Each row was made from one path, in order. Every step used is in the known rows, and no mark comes twice. Write each row's path.
Known rows
disi, mari, zezomaz, refef: [ 0.12 -0.65  2.20 -4.98 -0.96  2.29  0.16 -1.18  2.54  0.53  0.29  1.06
 -0.30  0.37 -1.23 -1.92 -0.75  5.32 -0.44  1.68 -0.46]
refef, zezomaz: [-0.83  0.71  0.67 -5.66 -0.53  1.25 -0.08 -2.00 -1.98  0.66  2.71  0.25
 -0.06  0.03 -5.21 -2.35 -1.58  3.14 -0.06  2.88 -2.84]
fulub, dovoba: [-2.27  0.26  1.32 -4.06  1.32  1.07 -1.07 -3.40 -0.57  0.23  1.35  0.92
 -0.88 -0.62 -4.18 -2.94 -2.41  2.98  0.41  3.16 -2.49]
dise, fulub, refef, zezomaz: [ 0.75  2.19  0.36 -3.92 -0.63  1.46 -1.66 -1.99 -2.25 -0.73  0.85  0.82
 -0.01 -0.51 -5.77 -1.81  0.03  2.68 -0.03  2.07 -2.29]
zezomaz, dise, fulub: [ 0.10  1.18  2.68 -4.11  0.21  0.88 -1.16 -2.34 -0.44 -1.42 -1.15  0.03
 -0.80  0.58 -3.07 -2.89 -0.38  3.70 -0.08  0.48 -1.54]
dovoba, disi, mari, dise, fulub, refef: [ 0.56 -0.04  2.03 -0.85  0.42  1.64 -2.66 -2.25  3.05 -0.22 -2.48  1.82
  1.42 -1.40 -3.13 -1.42  0.78  4.55  0.26  1.26 -1.82]
dise, fulub, refef, zezomaz, mari: [ 0.94  1.37  1.43 -4.59 -1.65  1.74 -1.12 -1.53 -3.07 -2.40  0.11  2.17
 -0.81 -0.83 -4.22 -1.29 -0.54  2.46 -1.53  1.63 -1.80]
disi, mari, dise, fulub, refef, zezomaz: [ 1.40  1.02  0.45 -3.15 -0.29  0.53 -2.67 -1.65  1.58  0.17  0.06  2.11
  0.60  0.54 -4.68 -1.50  0.51  3.51 -0.23  1.79 -1.81]
dise, fulub, dovoba, disi: [-1.92  0.03  2.84 -0.76  1.59  1.35 -1.63 -2.81 -0.76 -0.54 -1.41  0.91
  1.01 -1.18 -2.86 -3.28 -1.62  3.02  0.62  3.04 -2.39]
mari, zezomaz, refef, fulub, dovoba, disi: [-2.27 -0.81  1.47 -1.39  0.57  1.90 -0.49 -1.12 -0.01  0.96 -0.21  0.99
  1.11 -0.38 -0.36 -1.07 -0.78  2.89 -0.24  2.62 -1.17]
disi, mari, zezomaz, dise: [ 1.42 -1.17  2.08 -5.43  0.00  1.38  0.22 -1.39  4.00  0.53 -0.56 -0.10
 -0.35  0.20  0.71 -2.28 -1.04  4.60 -0.45  0.79 -0.80]
zezomaz, refef: [-1.77  0.82  1.83 -5.09 -0.77  2.32 -0.63 -2.28 -1.35 -0.09  1.42  1.11
 -0.95  0.59 -4.86 -2.46 -0.63  4.40 -0.10  1.54 -1.41]
zezomaz, refef, fulub, dovoba, disi: [-3.57 -0.81  1.57 -1.38  1.26  2.04 -0.91 -1.97 -2.23 -0.10 -0.68  1.72
  0.65 -0.37 -2.99 -1.26 -0.64  2.92 -0.35  2.67 -0.98]
dovoba, disi: [-1.80 -0.24  2.44 -3.45  0.22  2.34 -0.33 -2.69 -0.36  0.19  0.02  0.05
  0.86 -1.88 -3.69 -2.38 -1.41  4.26  0.39  2.05 -3.07]
dise, fulub, refef: [ 0.13  2.12  1.58 -3.51 -0.35  1.79 -1.83 -3.00 -1.12 -1.50 -0.41  0.71
 -0.48 -1.69 -5.39 -1.77 -0.05  3.44  0.43  1.24 -2.20]
mari, disi: [-1.70  1.08  2.21 -4.00  0.89  2.25  0.03 -3.17  1.93  0.36  1.63  0.69
 -0.59 -1.05 -4.05 -1.95 -1.36  5.11  1.18  2.69 -2.22]
disi, mari, zezomaz, refef, fulub, dise: [-0.52 -0.18  2.14 -4.50 -1.18  1.82 -0.04 -0.28  2.10 -0.08 -0.88  1.58
  0.55 -0.29 -2.99 -0.58  0.76  5.12 -0.80  1.03 -0.50]
fulub, refef, zezomaz, dise: [ 1.18  0.99 -0.59 -5.68 -0.53  1.59 -1.56 -1.95 -1.21  0.00  1.55  0.43
 -0.69  1.00 -3.88 -2.21  0.41  2.84 -0.39  1.29 -1.89]
dovoba, disi, mari, dise: [-1.11 -1.45  2.26 -2.53  0.54  1.51 -1.09 -2.37  3.41  1.11 -0.66  1.40
  1.34 -0.71 -2.66 -2.01 -0.91  5.01  0.23  1.70 -2.41]
refef, zezomaz, dise, fulub: [ 0.93  1.14  1.52 -4.41 -0.27  0.58 -1.00 -1.42 -1.63 -0.78  0.21  0.02
 -0.21  1.78 -3.49 -2.93 -0.36  2.96 -0.47  1.36 -1.74]
dovoba, disi, mari, dise, fulub: [-0.60 -0.69  3.21 -1.05  0.69  1.02 -1.73 -2.05  2.94  0.17 -2.26  1.45
  1.61 -0.75 -2.59 -2.09 -0.42  4.76  0.26  1.53 -2.01]
dise, fulub, dovoba: [-1.69  0.91  2.23 -2.63  1.27  0.66 -1.69 -3.11 -1.21 -0.83 -0.12  1.16
 -0.53 -0.47 -4.08 -3.30 -1.91  2.68  0.45  2.72 -1.99]
disi, mari, dise: [-0.89 -0.46  1.68 -4.40  0.30  0.64 -1.34 -2.51  3.25  0.97  0.44  1.45
 -0.20 -0.09 -3.64 -2.04 -1.21  4.66  0.00  1.57 -1.99]
dovoba, disi, mari, zezomaz, refef: [-0.16 -1.77  2.71 -3.12 -0.77  3.13  0.24 -0.81  2.85  0.93 -1.08  0.86
  1.13 -0.40 -0.19 -1.88 -0.49  5.57 -0.26  1.86 -0.83]

Write each row's path
[ 2.51  1.81  1.40 -3.81 -0.67  1.27 -1.64 -1.73  1.90 -0.48 -0.94 -0.31
 -0.36 -0.12 -1.08 -2.14  0.58  3.37  0.09  0.10 -1.55] => mari, zezomaz, dise, fulub, refef
[-2.60 -2.10  1.52 -0.76  2.31  0.55 -1.57 -2.27  2.47  0.92 -1.38  2.10
  1.49 -0.93 -2.04 -0.83 -1.13  3.00 -0.19  2.85 -1.51] => refef, fulub, dovoba, disi, mari, dise
[-1.53  0.25  3.31 -4.60  0.10  2.42  0.51 -2.75  1.25 -1.32  0.99  1.98
 -1.47 -1.35 -2.58 -1.42 -2.08  4.87 -0.48  2.20 -1.78] => zezomaz, mari, disi
[-0.25 -1.91  3.38 -0.89  2.34  1.44 -1.49 -2.26  1.68 -1.38 -3.67  1.41
  0.71  0.21 -0.43 -3.43 -0.89  3.88 -0.26  1.98 -0.42] => zezomaz, dise, fulub, dovoba, disi, mari
[ 2.94  0.28  1.81 -3.64 -0.40  1.61 -1.23 -1.44  3.57 -1.08 -2.32  0.50
 -0.19 -0.30 -0.13 -1.66  0.60  4.17 -0.27  0.23 -0.30] => disi, mari, zezomaz, dise, fulub, refef
[-3.35 -0.90  1.60 -1.58  1.79  1.43 -0.47 -2.68 -1.45  0.05 -0.72  0.92
  0.96 -1.97 -3.06 -1.10 -1.73  2.30  0.00  2.95 -2.08] => refef, fulub, dovoba, disi
[ 0.68  0.63  2.02 -2.78  0.95  0.13 -1.48 -1.76  1.65 -0.11 -0.46  0.01
 -0.37  0.98  0.32 -3.57 -1.33  2.59  0.09  1.72 -1.47] => mari, zezomaz, dise, fulub, dovoba
[ 1.08  1.82  1.53 -3.73 -0.18  1.55 -2.11 -2.64 -0.54 -1.67 -1.30  0.51
 -0.90 -0.03 -3.48 -2.28  0.68  3.47  0.02  0.08 -1.34] => zezomaz, dise, fulub, refef
[-2.58  1.43  1.76 -4.56 -0.95  1.76 -0.87 -1.44 -1.92 -0.78 -0.06  1.60
 -0.16 -0.12 -6.54 -1.19  0.87  4.40 -0.51  0.82 -1.51] => zezomaz, refef, fulub, dise
[-0.67  0.35  1.50 -3.00  0.21 -0.68 -2.27 -1.57 -1.17 -0.55  1.09  2.97
 -0.48  1.59 -3.04 -2.72 -2.03  1.73 -1.36  2.93 -2.39] => refef, zezomaz, mari, dise, fulub, dovoba
[-2.25  1.29  1.57 -4.77 -0.39  1.18 -0.52 -2.07 -1.14 -0.46  0.04  0.71
  0.15 -1.81 -6.25 -1.11 -0.19  3.76 -0.10  1.14 -2.71] => refef, fulub, dise
[-1.83  0.31  2.22 -0.01  1.67  0.19 -2.91 -2.82  1.03  0.81 -0.63  1.51
  1.27  0.02 -2.92 -3.25 -1.16  3.00  0.70  2.67 -3.07] => mari, dise, fulub, dovoba, disi
[-0.24  0.33  2.79 -2.88  0.26  0.29 -1.65 -2.37  2.56 -0.19 -1.04  1.59
  0.07 -0.07 -3.74 -2.09 -0.65  4.37  0.06  1.46 -1.74] => disi, mari, dise, fulub
[ 0.15  1.38 -0.54 -5.41 -0.84  1.93 -1.06 -2.27 -1.86  0.31  2.36  0.68
 -0.30 -0.59 -5.87 -1.72 -0.24  2.94  0.00  2.52 -2.71] => fulub, refef, zezomaz
[-1.27 -2.39  1.94 -1.35  1.60  1.36  0.19 -1.53  2.69  0.65 -1.51  0.83
  1.55 -2.13  0.72 -0.59 -1.73  3.10 -0.22  3.12 -1.10] => refef, fulub, dovoba, disi, mari, zezomaz
[ 0.86  1.62  1.91 -3.37 -0.55  2.27 -0.85 -1.81 -0.48 -2.15  0.58  2.56
 -0.71 -0.76 -3.44 -0.91 -0.44  3.74 -0.76  2.34 -1.44] => dise, fulub, refef, zezomaz, mari, disi
[-1.74 -0.55  3.35 -0.68  0.85  0.40 -2.41 -2.31  0.37 -0.82 -1.41  2.70
  0.40 -0.31 -1.39 -2.70 -1.90  2.75 -0.80  2.11 -2.61] => zezomaz, mari, dise, fulub, dovoba, disi
[ 0.23  1.64  2.10 -3.44 -1.13  0.82 -2.56 -2.45  0.20 -1.68 -0.42  2.59
 -1.13 -0.75 -3.86 -1.33 -0.25  3.04 -0.94  0.31 -2.26] => zezomaz, mari, dise, fulub, refef
[-2.03  0.20  0.92 -3.21  0.28  1.08 -0.62 -1.35 -0.31  0.98  1.12  1.20
 -0.29  0.34 -1.40 -1.08 -1.01  2.60 -0.40  2.57 -0.81] => mari, zezomaz, refef, fulub, dovoba
[ 1.37 -2.25  2.66 -3.68  0.32  2.16  0.30 -1.13  4.38  0.48 -1.78 -0.18
  1.16 -0.31  1.64 -2.23 -0.67  4.87 -0.28  1.09 -1.17] => dovoba, disi, mari, zezomaz, dise
[-1.24  0.81  1.38 -4.37 -1.19  1.64  0.09 -0.91 -0.21  0.52  0.95  0.28
 -0.12 -0.28 -2.13 -0.33 -0.34  3.62 -0.58  1.25 -1.03] => mari, zezomaz, refef, fulub
[-0.84 -2.20  2.15 -2.01  0.86  2.62 -0.59 -1.23  2.82  0.90 -0.86  1.73
  1.02  0.10  0.46 -2.78 -1.14  4.60 -0.15  3.00 -0.58] => fulub, dovoba, disi, mari, zezomaz, refef
[ 0.73  1.03  1.44 -2.68  0.09  0.84 -2.68 -2.59  2.81 -0.38 -1.10  2.13
 -0.07 -0.71 -4.19 -1.48  0.48  4.11  0.16  1.08 -1.43] => disi, mari, dise, fulub, refef
[ 0.57 -2.73  2.17 -2.43  1.63  1.65 -0.47 -1.52  4.27  0.78 -1.84  0.62
  0.91  0.12  2.19 -2.96 -1.50  3.99 -0.01  2.30 -0.91] => fulub, dovoba, disi, mari, zezomaz, dise
[-2.64  0.81  1.64 -4.46 -0.50  1.87 -0.19 -1.76 -2.34 -0.60  0.53  1.11
 -0.74 -0.21 -4.82 -0.30 -0.14  3.55 -0.52  1.15 -0.88] => zezomaz, refef, fulub
[ 0.24  0.79  0.89 -4.80 -0.55  2.73 -0.24 -2.07 -0.12 -0.94  2.00  2.51
 -1.02 -0.92 -3.43 -0.70 -0.77  3.88 -0.68  2.75 -1.82] => fulub, refef, zezomaz, mari, disi
[-1.87 -2.25  2.36 -2.18  2.03  2.13 -0.55 -2.75  1.58 -0.03 -1.26  1.58
  0.87 -1.41 -2.14 -2.75 -2.08  3.97  0.14  3.31 -1.51] => fulub, dovoba, disi, mari
[ 1.40  1.11  2.55 -3.99 -0.57  0.59 -0.56 -1.43  1.81 -0.24 -0.81 -0.85
 -0.21  0.50 -0.32 -2.72 -0.61  3.60 -0.01  0.41 -1.75] => mari, zezomaz, dise, fulub
[-1.34 -1.55  3.29 -0.66  1.96  1.77 -1.14 -2.56  1.03 -1.25 -2.88  1.60
  1.12 -1.39 -2.15 -2.93 -1.68  3.79  0.20  3.16 -1.11] => dise, fulub, dovoba, disi, mari
[-0.77  0.11  2.04 -5.15 -0.32  2.11  0.54 -1.77 -0.10 -0.59  2.24  1.99
 -0.89 -0.20 -3.02 -1.42 -1.98  4.08 -0.80  3.01 -1.91] => refef, zezomaz, mari, disi
